What can hang from each mark:
z718: z468 z825
z139: z288 z825
z183: z825
z825: z183 z213 z718
z689: z180
z213: z180
z69: z180
z468: z718
z288: z139

Known rows, with every way that one mark hangs from another:
[z288 [z139 [z825 z183 [z213 z180]]]]: [ 0.76 -1.16 -0.28 -0.01  0.92 -0.28  1.26 -2.73  4.54  1.92 -0.18  1.09
 -1.36 -2.61 -1.16  2.06  0.44 -2.55]
[z718 z468 [z825 z183 z213]]: [-1.22  0.38  0.09  0.87 -4.47 -0.11  3.42  0.37 -3.14 -2.56  0.32  0.08
  1.90  2.63 -0.41  1.22 -1.53  1.21]
[z825 z183 z718]: [-1.36  1.85 -1.03 -0.31 -1.13 -1.73 -2.46  0.80 -3.43  0.53  0.89 -0.21
  0.20  0.95  3.14  0.77  0.92 -1.15]
[z689 z180]: [ 0.77  3.79 -1.39 -0.71  1.59  0.13 -3.01  1.00 -0.11 -1.30  0.10  1.48
 -0.53 -0.47 -0.95 -6.71  2.96  1.96]
[z468 [z718 z825]]: [-0.50  0.73 -2.22  0.23  0.81  3.07  0.07 -1.39 -3.04 -1.86 -3.98 -2.34
 -0.40  1.81 -0.80 -7.56 -0.51  3.52]
[z468 z718]: [-0.65  1.46 -3.13 -1.70  3.18  0.96 -2.69 -0.01 -2.79 -0.96 -3.80 -2.89
 -2.26 -0.18  0.92 -5.75  0.18  1.06]
[z139 z288 z825]: [ 1.41 -1.28 -0.21  1.10  4.04  0.33 -1.03  0.42  0.20  1.49 -0.26  0.12
  3.53 -0.54 -2.64 -2.97 -1.98  0.87]
[z288 [z139 [z825 z183 [z213 z180] z718]]]: [ 0.83 -1.77  1.55  0.67 -0.01 -0.56  0.07 -2.32  4.16  2.23  1.33  1.61
 -2.00 -2.00  1.20  4.41  1.26 -3.11]
[z825 z183 z213 [z718 z468]]: [-1.40  0.25  0.88 -0.45 -3.24 -2.44 -0.31  2.08 -3.18 -1.04  2.01  0.19
 -0.61  1.47  3.62  5.33 -0.01 -1.59]
[z69 z180]: [-0.65  3.33 -1.85 -1.57  0.46  0.46 -1.44  3.71  1.18  0.12 -1.53  0.32
 -2.06 -1.12  0.43 -3.51  1.44  0.98]
[z468 [z718 [z825 z183 z213]]]: [-2.49 -1.40 -0.68 -1.57 -0.36  0.76  0.06  0.02 -4.49 -0.47 -2.26 -2.22
  1.24  0.97  0.95 -0.76 -0.98  1.26]
[z139 z288 [z825 z183]]: [-0.79 -1.95  0.21  0.79  2.04 -1.14 -0.65 -0.08 -2.19  1.91 -0.09  0.51
  5.15  0.33 -2.84  0.76 -1.91 -1.02]
[z183 [z825 [z718 z468]]]: [-1.49  2.96  0.69 -0.87 -3.11  1.22  0.26  0.69 -2.29 -3.09 -0.95 -1.49
 -0.88  2.53 -1.20 -1.55  1.74  2.72]
[z288 [z139 z825]]: [ 0.35  1.48 -0.29  1.83  3.53 -0.39  1.00 -1.39  3.18 -0.27 -3.23  1.30
 -1.59 -2.57 -2.13 -3.80  1.48  1.19]
[z139 z288]: [ 1.16  1.53 -1.94 -0.03  3.91  0.20 -2.35  2.49 -1.51  1.28  1.01  0.44
  2.33  0.41 -0.71 -4.10 -0.76  0.74]
[z288 z139]: [ 0.15  4.26 -1.82  0.81  3.41 -0.49 -0.25  0.83  1.60 -0.44 -1.78  1.48
 -2.87 -1.63 -0.26 -5.14  2.70  1.12]
[z183 z825]: [-1.55  3.49 -2.09 -2.92  0.59  1.16 -1.38  0.88 -1.38 -0.73 -1.91 -2.55
  0.93 -0.32 -2.32 -5.65  1.56  3.28]

Rows:
[ 1.58 -3.70  3.53  1.54  1.20 -0.40  0.09  2.04  0.23  0.46  2.33  0.78
  1.82  0.65  0.16  3.88 -2.29 -0.21] => [z139 z288 [z825 z213 [z718 z468]]]
[ 1.43 -3.00  0.88 -0.37  5.03 -0.45 -1.38  2.18  1.00  2.67  1.38 -0.08
  3.47 -2.20 -0.74 -0.04 -2.34  0.78] => [z139 z288 [z825 z213]]
[ 3.30  0.57 -1.94  1.05 -4.00  3.71  3.45 -1.53  2.22 -2.28  1.30 -0.56
 -1.18  2.77 -1.10 -3.36 -2.22  1.58] => [z718 z468 [z825 [z213 z180]]]
[ 1.03 -0.11 -0.67 -0.61 -4.68 -0.01 -0.08 -0.47 -0.36 -0.56  3.06 -0.19
 -1.85  2.30  2.75  4.48 -0.56 -3.40] => [z825 z183 [z213 z180] [z718 z468]]
[ 1.04  0.79  0.07 -2.64 -3.68  2.69 -0.12 -0.07  1.29 -1.44  1.71 -2.00
 -2.08  1.71 -0.32  0.49  0.73  0.60] => [z183 [z825 [z213 z180] [z718 z468]]]
[-1.17  0.32 -0.79 -0.53 -1.76 -0.25  1.02  1.00 -2.37  0.10  0.83 -0.37
  2.79  0.51  0.95 -0.31 -0.99  1.48] => [z718 [z825 z183 z213]]
[ 3.03 -1.19  2.06  2.23 -0.89  1.03  2.26 -2.35  5.86 -0.74  0.78  1.74
 -4.75 -0.67  0.07  2.29  0.59 -1.34] => [z288 [z139 [z825 [z213 z180] [z718 z468]]]]
[-1.21 -2.09  0.06 -1.33  0.73 -2.12 -0.43  0.08 -0.66  1.38 -0.43 -1.24
  2.02 -2.27  0.73  2.52 -1.23 -0.75] => [z139 [z825 z183 z213]]
[ 1.32 -0.06 -1.37  0.86 -5.91  2.17  3.74 -2.03 -0.23 -1.99  1.46 -0.17
  0.65  3.46 -1.25  0.53 -2.20 -0.48] => [z718 z468 [z825 z183 [z213 z180]]]
[-2.79  0.19 -1.81 -0.04 -1.20  1.55  0.49 -1.91 -5.43 -1.62 -3.74 -2.04
  1.25  2.53 -0.86 -3.89 -0.63  1.54] => [z468 [z718 [z825 z183]]]
[ 0.89 -1.79  2.30  2.05 -2.72 -0.51  2.71 -2.66  3.59 -0.55  0.91  2.13
 -2.98  0.14 -0.20  6.06  0.68 -3.33] => [z288 [z139 [z825 z183 [z213 z180] [z718 z468]]]]
[-1.38  1.18  1.70 -2.52 -2.36  0.38 -0.30  2.51 -1.38 -1.88  0.61 -1.61
 -0.80  0.90  0.54  1.30  1.32  2.40] => [z183 [z825 z213 [z718 z468]]]
[-0.73 -3.69  1.34 -0.71  3.02 -1.92 -1.03  1.86 -1.20  2.96  1.55  0.26
  5.13 -1.30 -0.99  3.75 -2.27 -1.30] => [z139 z288 [z825 z183 z213]]
[ 0.95 -0.10 -1.61 -1.97 -1.83 -0.36 -2.53 -0.11  0.22  2.08  3.62 -0.66
 -0.98  0.13  4.16  2.98 -0.03 -3.03] => [z825 z183 [z213 z180] z718]
[-1.84  0.28  2.87  3.60 -2.33 -1.93  2.80 -1.95 -0.06 -2.01 -2.02  2.38
 -1.74  1.00 -1.28  3.88  1.62 -1.58] => [z288 [z139 [z825 z183 [z718 z468]]]]
[ 0.54 -0.86  2.63  1.04  3.31 -1.31 -0.52  0.78  3.74  1.39 -0.04  1.51
 -2.38 -3.79  2.16  1.50  1.74  0.49] => [z288 [z139 [z825 z213 z718]]]
[-0.78 -2.47  2.01  1.36  1.10 -1.32 -1.64  0.19 -2.38  2.37  1.44  0.95
  4.54  0.84 -0.51  3.13 -1.27 -1.67] => [z139 z288 [z825 z183 z718]]
[-1.66 -0.65  1.30  0.10  2.36 -2.74  1.04 -0.18  1.78  1.29 -1.34  1.48
 -0.07 -3.42 -0.39  2.99  1.03 -0.86] => [z288 [z139 [z825 z183 z213]]]
[ 2.93 -1.16  1.09  0.90  1.98  0.99 -0.14 -1.85  6.53  1.85  1.27  1.28
 -3.81 -2.86  1.31  0.78  1.26 -1.12] => [z288 [z139 [z825 [z213 z180] z718]]]
